Every row comes from one small tree of marks. The marks that hang from a mark follow it in brackets, in the order of their numbers. Every link used is in the known rows. Which tree was each row made from?
Known rows:
J_683{J_250 J_484{J_21{J_820}} J_536}: [ 0.65 -2.50 -1.58 -1.37  0.26  1.80 -0.13  3.71  0.04  4.53  4.28 -1.85
  1.07 -4.05  0.25 -0.40  4.55  0.89  0.58  3.89 -1.00 -3.40  1.70]
J_456{J_536 J_993}: [-0.73 -0.12  2.80 -2.85  1.32 -0.72 -0.28 -1.26  1.18  0.90  0.13 -1.01
 -1.79 -0.78  0.54  1.57 -0.95 -1.21  1.30 -4.07 -1.43 -2.54 -2.35]
J_993{J_456{J_484}}: [-0.33  1.83  0.67 -1.12  0.35 -0.56 -1.25 -0.50 -0.41  1.17  0.97  0.63
 -2.26 -4.14  0.82  1.86 -0.76 -0.32  0.45 -3.70  0.15 -1.15 -1.25]
J_683{J_250 J_536{J_456}}: [-2.23 -3.09  0.14 -2.14 -1.37  0.78  0.22  2.09  0.86  2.87  1.65 -1.17
 -2.21 -4.34  0.94  0.26  2.06  2.98 -1.53  1.55 -0.47 -0.77 -0.04]
J_993{J_456{J_536{J_21{J_484 J_820} J_683}}}: [-1.40  1.52  1.07  6.63  0.42  2.06  1.11  1.50  3.29  3.09 -1.58  0.47
 -4.25 -0.22  1.06 -0.07 -1.63 -2.14  0.80 -6.51 -0.43 -3.90 -3.27]
J_820{J_21{J_484}}: [-0.77 -0.19 -1.41  1.59  1.60  0.16  0.41  1.26 -1.05  0.78  0.75  1.03
 -0.83 -1.05  2.00  0.53  1.05 -2.38 -1.57 -1.31  0.81 -1.66 -2.29]
J_536{J_21{J_484{J_683{J_250}}}}: [-0.37 -0.03 -0.43 -0.89  1.51  0.72  0.21  4.63 -0.26  4.53  1.34  0.43
 -0.14 -0.10  1.40 -0.63  1.07 -1.54 -1.24 -0.91  0.94 -2.54 -3.98]
J_456{J_536{J_683}}: [-1.53 -0.94  2.28  0.71 -0.41  0.81 -1.69 -0.21  3.18  1.56 -1.01  0.24
 -3.09  1.10  1.52  0.23 -1.42 -0.68  1.46 -4.09  0.60 -1.46 -2.16]
J_993{J_456{J_484{J_683} J_536{J_21{J_820}}}}: [ 0.63  3.62  2.49  1.60  1.23  0.56  0.59  1.43  2.67  4.32 -0.04  1.30
 -1.34 -3.34  2.33  0.90 -2.68 -1.74  1.66 -5.47 -0.07 -4.92 -5.29]
J_820{J_21{J_484{J_683{J_250}}}}: [-0.50  0.27 -0.70 -1.39  1.72  1.11 -1.29  4.16 -1.14  4.23  1.63  0.56
  0.84 -2.98  2.23 -0.09  1.77 -2.45 -1.77  0.05  0.87 -2.08 -3.70]
J_484{J_21{J_820} J_683{J_250 J_536{J_456}}}: [ 0.25 -0.43  1.62 -0.14  0.63  1.44  1.18  3.88  1.45  4.68  2.76 -0.98
  1.79 -5.77  0.94  0.36  3.33  0.03 -0.37  4.39 -1.20 -3.26 -1.46]
J_683{J_484 J_536{J_21}}: [-1.61 -3.63 -3.03 -0.08 -0.94  0.50  1.15  2.01  0.40  2.27  2.28  0.80
 -0.33 -0.69  2.65 -0.84  1.23  1.70 -0.05 -0.50  1.11 -2.09  0.56]
J_250{J_683{J_536{J_456}}}: [-2.05 -3.42 -0.57  0.05 -0.67  0.21  0.44  2.18  0.24  2.45  2.88  0.83
 -1.84 -2.28  1.55  0.46  0.66  2.09 -1.47  0.17  0.73  0.38 -0.96]
J_820{J_21{J_484{J_683{J_250 J_536}}}}: [-1.17 -0.95 -0.69 -2.18  1.34  1.23 -0.84  4.62 -0.89  4.52  2.89  0.33
  1.97 -4.85  2.27  0.20  2.73  0.12 -1.48  2.33  0.43 -2.10 -2.12]
J_683{J_250}: [-0.41 -1.80 -0.16 -2.97 -0.14  0.24 -1.83  1.87 -0.02  2.68  1.33 -1.14
 -1.48 -2.00 -0.32  0.45  0.87  0.54 -0.24  0.04  0.44 -1.54 -0.64]
J_536{J_21{J_820} J_683}: [-0.38 -1.03 -0.05  5.88  0.68  0.75  2.20  1.37  2.23  2.17 -1.66  0.95
 -3.04  1.92  1.80  0.54 -1.19 -0.86  0.82 -1.83  1.47 -4.73 -1.77]
J_21{J_484{J_683{J_250 J_536}} J_820}: [ 0.52  0.81  1.20 -0.76  2.44  1.35  0.94  4.37 -0.72  5.10  3.25 -1.48
  2.08 -3.00 -0.43  0.90  2.68  0.23  0.24  3.13 -0.45 -3.34 -0.88]
J_250{J_683{J_536{J_21}}}: [-0.92 -4.52 -2.08  0.52 -0.07 -0.35 -0.22  3.30  0.39  2.96  2.92  1.50
 -0.87 -0.40  1.24  0.10 -0.20  2.56 -0.57  0.08  1.92 -1.83 -1.24]
J_820{J_21}: [-0.81 -1.55 -1.17  0.61  0.38 -0.31 -0.69  0.29  0.20  0.69  0.18  1.24
 -0.58 -2.52  2.07  0.75 -0.23 -1.17 -0.72 -0.74  1.37 -2.22 -1.71]
J_484{J_21}: [ 0.59 -0.96  0.31 -0.38  0.79 -0.60 -1.23  0.45  0.54  0.37  1.61 -0.09
  0.40 -1.24 -0.06  0.57  1.50 -1.93  0.56  0.38  0.11 -1.55 -0.90]
J_993{J_456{J_484{J_21{J_820}} J_536{J_683}}}: [ 0.62  2.86  3.21  3.17  1.08  1.22 -1.32  0.16  3.32  2.87 -0.03  0.33
 -3.24 -3.25  1.42  1.66 -0.13 -2.11  2.32 -4.41 -1.32 -3.88 -3.08]
J_21{J_484{J_683} J_820}: [ 0.92  3.01  1.76  2.32  3.42  0.57  2.17  1.97 -0.98  2.64  1.44 -0.05
  1.83  0.03  0.16  1.12  0.54 -3.54  0.70 -0.18  0.24 -2.82 -2.31]
J_993{J_456{J_536{J_21{J_484}}}}: [-1.67  0.78  0.22  1.67 -0.38  0.66 -0.40  1.23  1.79  1.82  0.05  0.43
 -2.78 -1.49  0.58 -0.51 -1.27 -1.59 -0.29 -6.56 -0.52 -1.68 -3.48]
J_683{J_250 J_484 J_536}: [-1.52 -3.59 -2.07 -4.22 -1.12  1.40 -1.31  3.07 -0.68  3.86  3.62 -1.31
 -0.43 -3.32  0.89 -0.60  2.84  2.60 -0.15  1.51  0.20 -0.97  1.77]

Write each row's tree:
[-0.73 -0.35  0.77 -3.27  1.38  0.90 -0.72  4.30 -1.00  4.33  3.54 -0.94
  1.96 -2.83  0.09  0.43  2.79  0.61 -0.45  1.95  0.00 -1.16 -0.99]	J_21{J_484{J_683{J_250 J_536}}}
[-0.54  0.62  1.46  6.15  1.65  1.61  2.51  1.84  2.99  2.93 -1.37  0.55
 -3.88  3.58  1.96 -0.08 -0.80 -1.97  0.56 -4.48  0.32 -4.71 -3.85]	J_456{J_536{J_21{J_484 J_820} J_683}}
[-0.28  0.26 -0.20  7.03  2.11  1.14  3.42  2.09  0.96  2.22 -1.16  0.85
 -3.31  3.33  1.69  0.59  0.14 -1.97  0.02 -2.30  0.99 -4.48 -2.37]	J_536{J_21{J_484 J_820} J_683}
[-0.62  1.84  1.97  4.62  0.48  1.24  0.64  0.48  3.74  3.57 -1.87  1.32
 -5.31 -1.42  2.82  1.11 -2.64 -0.64  1.55 -6.73 -0.09 -4.94 -3.96]	J_993{J_456{J_484 J_536{J_21{J_820} J_683}}}
[-2.20 -2.10 -0.16  0.50  0.31  1.11  0.90  0.65  2.24  2.69 -1.31  0.59
 -4.32  2.35  4.20 -0.47 -0.72 -1.49  1.04 -6.69 -0.36 -3.53 -2.83]	J_456{J_536{J_21 J_683{J_484}} J_993}
[-0.28 -0.52 -0.75  4.62  1.57  1.92  2.07  4.11  0.94  4.38 -0.61 -0.25
 -3.98  1.86  1.12  0.19  1.20 -0.86 -0.70 -1.27  0.53 -4.73 -2.53]	J_536{J_21{J_484 J_820} J_683{J_250}}
[ 2.35  1.16  2.11 -2.31  2.77  0.51  0.20  3.85  0.19  5.49  4.11 -0.65
  2.34 -4.96  1.28  1.58  3.51  0.44  1.02  4.33 -0.85 -4.68 -1.99]	J_456{J_484{J_21{J_820} J_683{J_250 J_536}}}
[-0.56 -1.69  0.76 -4.40  0.02  0.59 -1.99  3.46  0.18  4.19  2.89 -0.89
  2.02 -4.43  0.16  0.61  1.57  1.78  0.50  2.59  0.58 -1.50 -0.54]	J_484{J_683{J_250 J_536}}
[-1.20 -1.41 -0.36  4.57 -0.28  2.17  1.46  1.78  3.45  3.84 -0.98  0.79
 -3.84  2.60  3.67 -1.09 -1.13 -1.33  1.44 -4.58  0.83 -4.44 -2.58]	J_456{J_536{J_21{J_820} J_683{J_484}}}
[ 0.83  1.22  0.03  1.68  2.41  1.26  2.04  4.90 -0.11  5.28  1.05 -0.14
  0.19 -0.19  0.87 -0.11  1.05 -2.00 -0.62  0.02  0.44 -4.61 -3.67]	J_536{J_21{J_484{J_683{J_250}} J_820}}
[-0.59  1.11 -0.16  0.79  2.24  0.28  0.07  2.21 -1.08  1.96  1.04  1.64
  1.68 -1.61  2.78  0.34  0.67 -3.59 -1.15 -1.02  1.26 -1.76 -3.54]	J_820{J_21{J_484{J_683}}}
[ 1.40  3.26  2.88  0.98  1.35  0.29 -0.77 -0.09  2.06  2.64  1.51 -0.17
 -1.58 -4.51  0.43  1.49  0.07 -2.08  1.87 -3.49 -1.80 -3.95 -3.01]	J_993{J_456{J_484{J_21{J_820}} J_536}}
[-0.33 -1.06  0.14  1.32  0.43  0.66  4.22  3.10  1.39  4.86  0.97  0.04
 -3.91 -3.05  3.09  0.81  1.56  3.32 -1.66  1.09 -0.51 -5.05 -2.39]	J_683{J_250 J_536{J_21{J_820} J_456{J_484}}}
[-1.88 -2.60 -1.82 -1.34 -0.81  1.92 -2.09  2.66  0.29  3.98  0.83 -0.52
 -3.22 -0.05  2.10 -0.88  1.70  0.03  0.09 -1.66  1.14 -1.10  0.14]	J_536{J_683{J_250 J_484}}
[-1.37 -4.01 -2.86 -2.09 -0.16  0.71 -1.23  2.94 -1.35  3.46  4.65  0.67
  0.04 -1.10  1.74 -0.51  1.51  1.69 -0.08  0.22  1.50  0.35  0.93]	J_250{J_683{J_484 J_536}}
[-0.65  0.64  0.86  3.28 -0.73  0.83  0.17  0.63  3.32  2.55 -0.75  0.01
 -2.59 -3.15  0.14  0.15 -2.63 -0.95  1.20 -4.96 -0.34 -4.27 -2.64]	J_993{J_456{J_536{J_21{J_820}}}}
[ 0.31  1.30  3.15  2.91  3.28  0.16  3.27 -0.10  2.66  3.29 -2.08  0.79
 -5.26  2.16  3.74  2.26 -1.57 -1.07  1.60 -5.56 -0.96 -6.88 -4.76]	J_456{J_484 J_536{J_21{J_820} J_683} J_993}
[-0.92  2.16  2.83  1.80  3.83  0.42  5.45  1.45 -0.91  2.54  1.42 -0.83
  1.01 -2.62  1.51  2.30  1.99 -1.49 -0.36  0.39 -2.24 -3.28 -1.80]	J_21{J_484{J_683{J_536{J_456{J_993}}}} J_820}
[-0.71  0.25  2.55  0.25  2.19 -0.36  1.47 -0.30  2.59  2.48 -1.71  1.28
 -5.46  2.19  4.36  1.84 -1.40 -0.55  1.05 -6.68 -0.62 -4.81 -4.97]	J_456{J_484 J_536{J_21 J_683} J_993}
[-0.02  3.16  1.67 -1.82  1.08 -0.47 -1.71  0.54 -0.48  2.45  1.27  1.09
  0.22 -4.72  1.52  1.84 -0.98 -1.69  0.91 -3.49  0.40 -1.09 -2.72]	J_993{J_456{J_484{J_683}}}
[ 0.38  1.04  3.95 -1.17  3.05 -0.44 -0.35 -0.75  2.08  1.80 -0.11  0.23
 -3.44  0.46  3.24  2.16  0.91 -2.15  1.74 -4.53 -1.83 -3.63 -4.06]	J_456{J_484{J_21} J_536{J_683} J_993}
[ 1.58  0.92  3.06  0.51  1.80  1.60 -1.11  2.26  3.17  5.01  0.62 -0.69
 -3.78 -0.78  1.93  1.03  1.63 -0.89  1.51 -1.20 -1.05 -4.98 -3.62]	J_456{J_484{J_21{J_820}} J_536{J_683{J_250}}}
[-0.83  1.28  0.47  4.97  3.14  0.09  6.77  0.82 -0.17  1.61 -1.10 -0.14
 -3.51  1.08  2.03  1.22  0.65 -2.56 -1.75 -3.07 -1.77 -4.91 -3.20]	J_536{J_21{J_484 J_820} J_456{J_993}}
[ 1.91  0.74  1.35 -0.93  1.74  0.96 -1.11  3.52  0.57  4.52  2.37 -0.97
  2.25 -3.15 -0.30  0.55  2.13 -2.50  1.00  2.86 -0.29 -4.06 -2.17]	J_484{J_21{J_820} J_683{J_250}}
[-0.89 -0.29  0.62  1.46  0.92  0.32  1.13  1.56  1.75  1.69  0.26  0.55
 -2.44  2.18  1.44 -0.61 -0.55 -1.52 -0.45 -4.47  0.23 -2.46 -4.02]	J_456{J_536{J_21{J_484}}}
[-1.30 -2.31 -0.26 -0.40  2.07 -1.03  3.46  2.01 -0.34  3.33  1.92  1.80
 -4.14 -1.07  4.39  1.84  0.57  2.31 -1.93 -2.41 -0.37 -2.83 -3.67]	J_250{J_683{J_536{J_21 J_456{J_484 J_993}}}}
[ 0.04  0.07  1.47 -0.39  0.79 -0.59  0.63  0.44  2.34  2.34 -0.02  1.37
 -3.56  1.07  3.26  0.49 -1.44  0.06  0.34 -4.56  0.55 -3.61 -4.81]	J_456{J_484 J_536{J_21}}
[-0.41 -2.96 -1.98  2.27  0.41  1.50  1.77  3.53 -0.04  3.86  4.47  0.37
 -0.33 -2.39  2.24 -0.61  3.35 -0.13 -0.96  1.96 -0.42 -1.61 -0.28]	J_250{J_683{J_484{J_21{J_820}} J_536{J_456}}}
[-1.60 -0.57  0.28  0.78 -1.71  0.30 -1.55  0.37  3.10  1.79 -0.59  0.47
 -2.76 -3.01  0.68 -0.39 -2.51 -0.33  0.66 -5.99  0.00 -2.02 -2.77]	J_993{J_456{J_536{J_21}}}
[-0.33  1.55  2.67  0.64  0.02  0.68 -3.04  0.01  3.11  2.06  0.20  0.79
 -3.49 -3.01  2.20  0.96 -0.09 -1.71  1.67 -5.36 -0.99 -1.86 -3.15]	J_993{J_456{J_484{J_21} J_536{J_683}}}
[ 0.90  2.12  1.27 -0.02  2.84  1.45  0.63  3.96 -1.01  4.69  2.01 -1.14
  1.02 -1.32 -0.31  0.65  1.64 -2.42 -0.02  1.00 -0.03 -3.25 -2.36]	J_21{J_484{J_683{J_250}} J_820}
[-0.01 -1.36  0.95 -1.82  2.84 -0.98  1.69  1.42 -0.80  2.61  3.65  0.85
 -2.03 -2.71  3.13  2.28  2.92  0.75 -1.28 -0.10 -1.83 -1.75 -2.83]	J_250{J_683{J_536{J_456{J_484{J_21} J_993}}}}
